In the rows, zero is written as 128.
Known rows, with every step that occurs
veno/tudot: [123 114 182 138 159 129 139 210 131  81 106  90 113 123 160 129 112 108
 122 120 164 134]
kived/niriz/meki/bimog: [168 114 156 129 148  83 137 165 130  98  72  99  94 124 130 142 109 120
 139 121 198 122]
tudot/zatusum/meki/niriz/kived/bimog: [166 110 146 140 131  84  98 145 102 105  72 133 128 167 129 126 107 135
 116 117 174 119]
zatusum/meki/bimog/kived: [155  90 133 142 148 132 122 142 121  92  92 134 129 170 122 136 116 127
 126 130 157 109]
kived/niriz/meki: [169 122 176 119 156  94 170 182 134  98  80  92  89 117 140 152 109 112
 135 116 195 137]
kived/zatusum/tudot/niriz/meki: [140 108 168 128 143 121 166 212 127 122  55 120 123 135 115  99 128 121
 126 113 184 120]
tudot/zatusum/kived: [172 114 161 143 178 135 161 187 109  92  74 142 111 145 136 143  96 116
 108 116 161 119]
meki/bimog/kived: [153  93 144 144 166 138 119 153 118  76  95 119 124 149 134 142 113 117
 131 134 156 120]
zatusum/meki/niriz: [144 121 161 128 147 118 147 163 136 102  71 110 110 164 149 134 102 115
 109 118 168 128]
tudot/zatusum/meki/niriz: [144 118 152 141 149 106 144 164 127  97  58 138 118 167 138 132 109 120
  96 117 176 126]
tudot/bimog/kived/zatusum: [156  90 137 144 157 138 163 215 113  94  84 128 127 140 118 141 128 118
 130 128 169 131]
veno/meki: [133 126 181 151 150 121 165 199 127  89  91 109 106 133 149 138 120 110
 123 119 179 139]
veno/kived/niriz/meki: [174 110 167 119 139  91 186 178 127  95  90 104  91 123 152 161 111 111
 140 118 200 129]
veno/tudot/bimog: [128 108 165 150 145 128 121 232 135  83 102  91 122 117 134 125 119 104
 113 123 165 129]
niriz/meki/bimog/kived/zatusum/tudot: [157  86 133 135 137 114 132 176 116 112  79 134 138 146 109  96 135 140
 146 125 166 100]
meki/niriz/kived: [165 114 182 120 153 120 137 134 119  90  82  92 102 149 144 150  95 116
 120 115 166 136]
kived/zatusum: [159 114 169 138 173 121 181 227 116 103  75 112 105 130 154 134 118 123
 136 116 177 139]
niriz/kived/zatusum/tudot: [164 105 174 125 145 119 145 212 105 119  84 118 116 144 135 119 118 134
 142 108 154 122]
niriz/kived: [184 110 186 130 164 128 143 162 113  90  97  97 102 131 137 149 103 120
 131 113 159 135]
niriz/meki: [183 118 179 136 163 119 161 174 135  95  86  94 106 109 131 122 115 120
 129 114 179 131]
niriz/meki/bimog: [182 110 159 146 156 108 130 158 131  95  79  99 111 117 120 112 116 128
 133 119 182 117]
bimog/kived/niriz: [141 104 160 117 165 124 160 177 120  78  96 112 102 149 153 182 105 102
 133 130 169 140]
veno/tudot/niriz/meki/bimog/kived/zatusum: [113  74 142 135 136 123 152 143 117  92  76 123 139 148 102 112 129 126
 129 133 203 114]

Rows
[158 121 166 113 169 122 173 194 117 101  80 114  87 151 156 175  83 104
 127 120 169 126] => zatusum/kived/niriz
[141  96 143 142 143 149 103 218 129  90  99 121 139 144 117 126 126 104
 117 128 133 115] => zatusum/tudot/bimog/kived
[174  86 137 139 153 114 161 149 112 101  77 127 125 138 109 118 128 139
 147 126 188 115] => niriz/meki/bimog/kived/zatusum
[166 115 166 129 146 102  99 154 107  95  87  89 113 144 151 136  98 121
 134 121 164 131] => meki/niriz/kived/bimog
[145  96 158 128 127 117 182 206 120 120  65 131 126 142 128 109 131 120
 130 115 189 112] => veno/kived/zatusum/tudot/niriz/meki
[117  81 129 154 135 117 107 150 116  80  97 153 146 170 118 120 125 129
 110 132 167 104] => veno/tudot/zatusum/meki/bimog/kived
[140  91 121 132 130 123 162 176 122 109  66 140 133 179 112 135 122 123
 114 128 176 121] => tudot/bimog/kived/zatusum/meki/niriz
[157  89 148 133 134 113 146 145 102 120  56 137 119 176 102 131 114 140
 127 117 190 113] => tudot/niriz/kived/zatusum/meki/bimog
[158 118 157 126 171 111 170 195 109  96  67 141  95 153 145 172  90 108
 114 119 177 125] => tudot/zatusum/kived/niriz
[127  99 140 125 135 124 112 226 128  93  93 121 123 152 127 155 119  97
 124 131 149 121] => zatusum/tudot/bimog/kived/niriz
[131 118 161 160 143 112 131 182 123  89  83 115 111 141 139 128 120 118
 126 125 182 124] => veno/meki/bimog
[145  98 143 129 151 124 141 199 125  80  91 113 110 142 127 177 113  97
 125 133 170 135] => tudot/bimog/kived/niriz
[153 112 165 122 150 105 175 204 120  88  93 109  90 140 176 180 106 101
 136 123 183 135] => veno/kived/niriz
[158  95 146 146 159 148 132 190 126  78  98 114 126 135 118 148 120 104
 118 130 154 129] => tudot/bimog/kived
[167  97 144 125 141 109 153 171 132  88  89 108 112 126 104 160 120 106
 129 128 187 129] => tudot/bimog/kived/niriz/meki
[157 105 160 142 155 120 132 143 133  94  60 104 115 129 107 119 114 116
 118 123 195 118] => tudot/niriz/meki/bimog
[179 112 149 119 150  98 153 150 121 109  70 114  94 142 122 147  91 122
 136 120 189 105] => zatusum/kived/niriz/meki/bimog
[136 121 169 140 122  92 112 151 106  97  88  99 115 152 144 133 108 122
 132 121 181 132] => veno/meki/niriz/kived/bimog
[147 115 158 147 143 132 103 250 135 101  87 108 125 128 128 114 123 105
 115 118 142 118] => zatusum/tudot/bimog
[176  91 145 140 155 125 130 125 125  84  91 112 124 132 110 124 119 127
 135 129 173 113] => niriz/meki/bimog/kived
[159 112 156 136 155 115 185 214 119 119  73 128 111 151 142 126 120 133
 132 112 176 128] => kived/zatusum/meki
[121 114 176 133 156 144 124 216 132  98  72 111 121 147 139 125 113  98
 109 120 152 125] => zatusum/tudot/niriz
[158 104 138 146 147 104 153 198 115 119  66 134 117 158 132 117 122 141
 136 119 180 113] => kived/zatusum/meki/bimog
[141 115 165 135 156 122 152 252 119 116  76 121 117 139 153 112 124 123
 135 114 154 125] => kived/zatusum/tudot
[120  81 131 141 123 128 156 212 119 103  98 134 142 158 113 122 134 125
 123 127 172 118] => veno/tudot/bimog/kived/zatusum/meki
[142 105 169 132 137 122  77 196 107 106  85 106 131 147 130 120 111 114
 129 120 148 118] => zatusum/tudot/niriz/kived/bimog
[181 105 177 128 162 119 173 186 102 106  83 111 103 135 137 142 111 134
 143 110 174 137] => niriz/kived/zatusum
[120  83 153 131 119 110 136 151 106 114  72 128 128 174 108 120 118 138
 124 119 192 109] => veno/tudot/niriz/kived/zatusum/meki/bimog
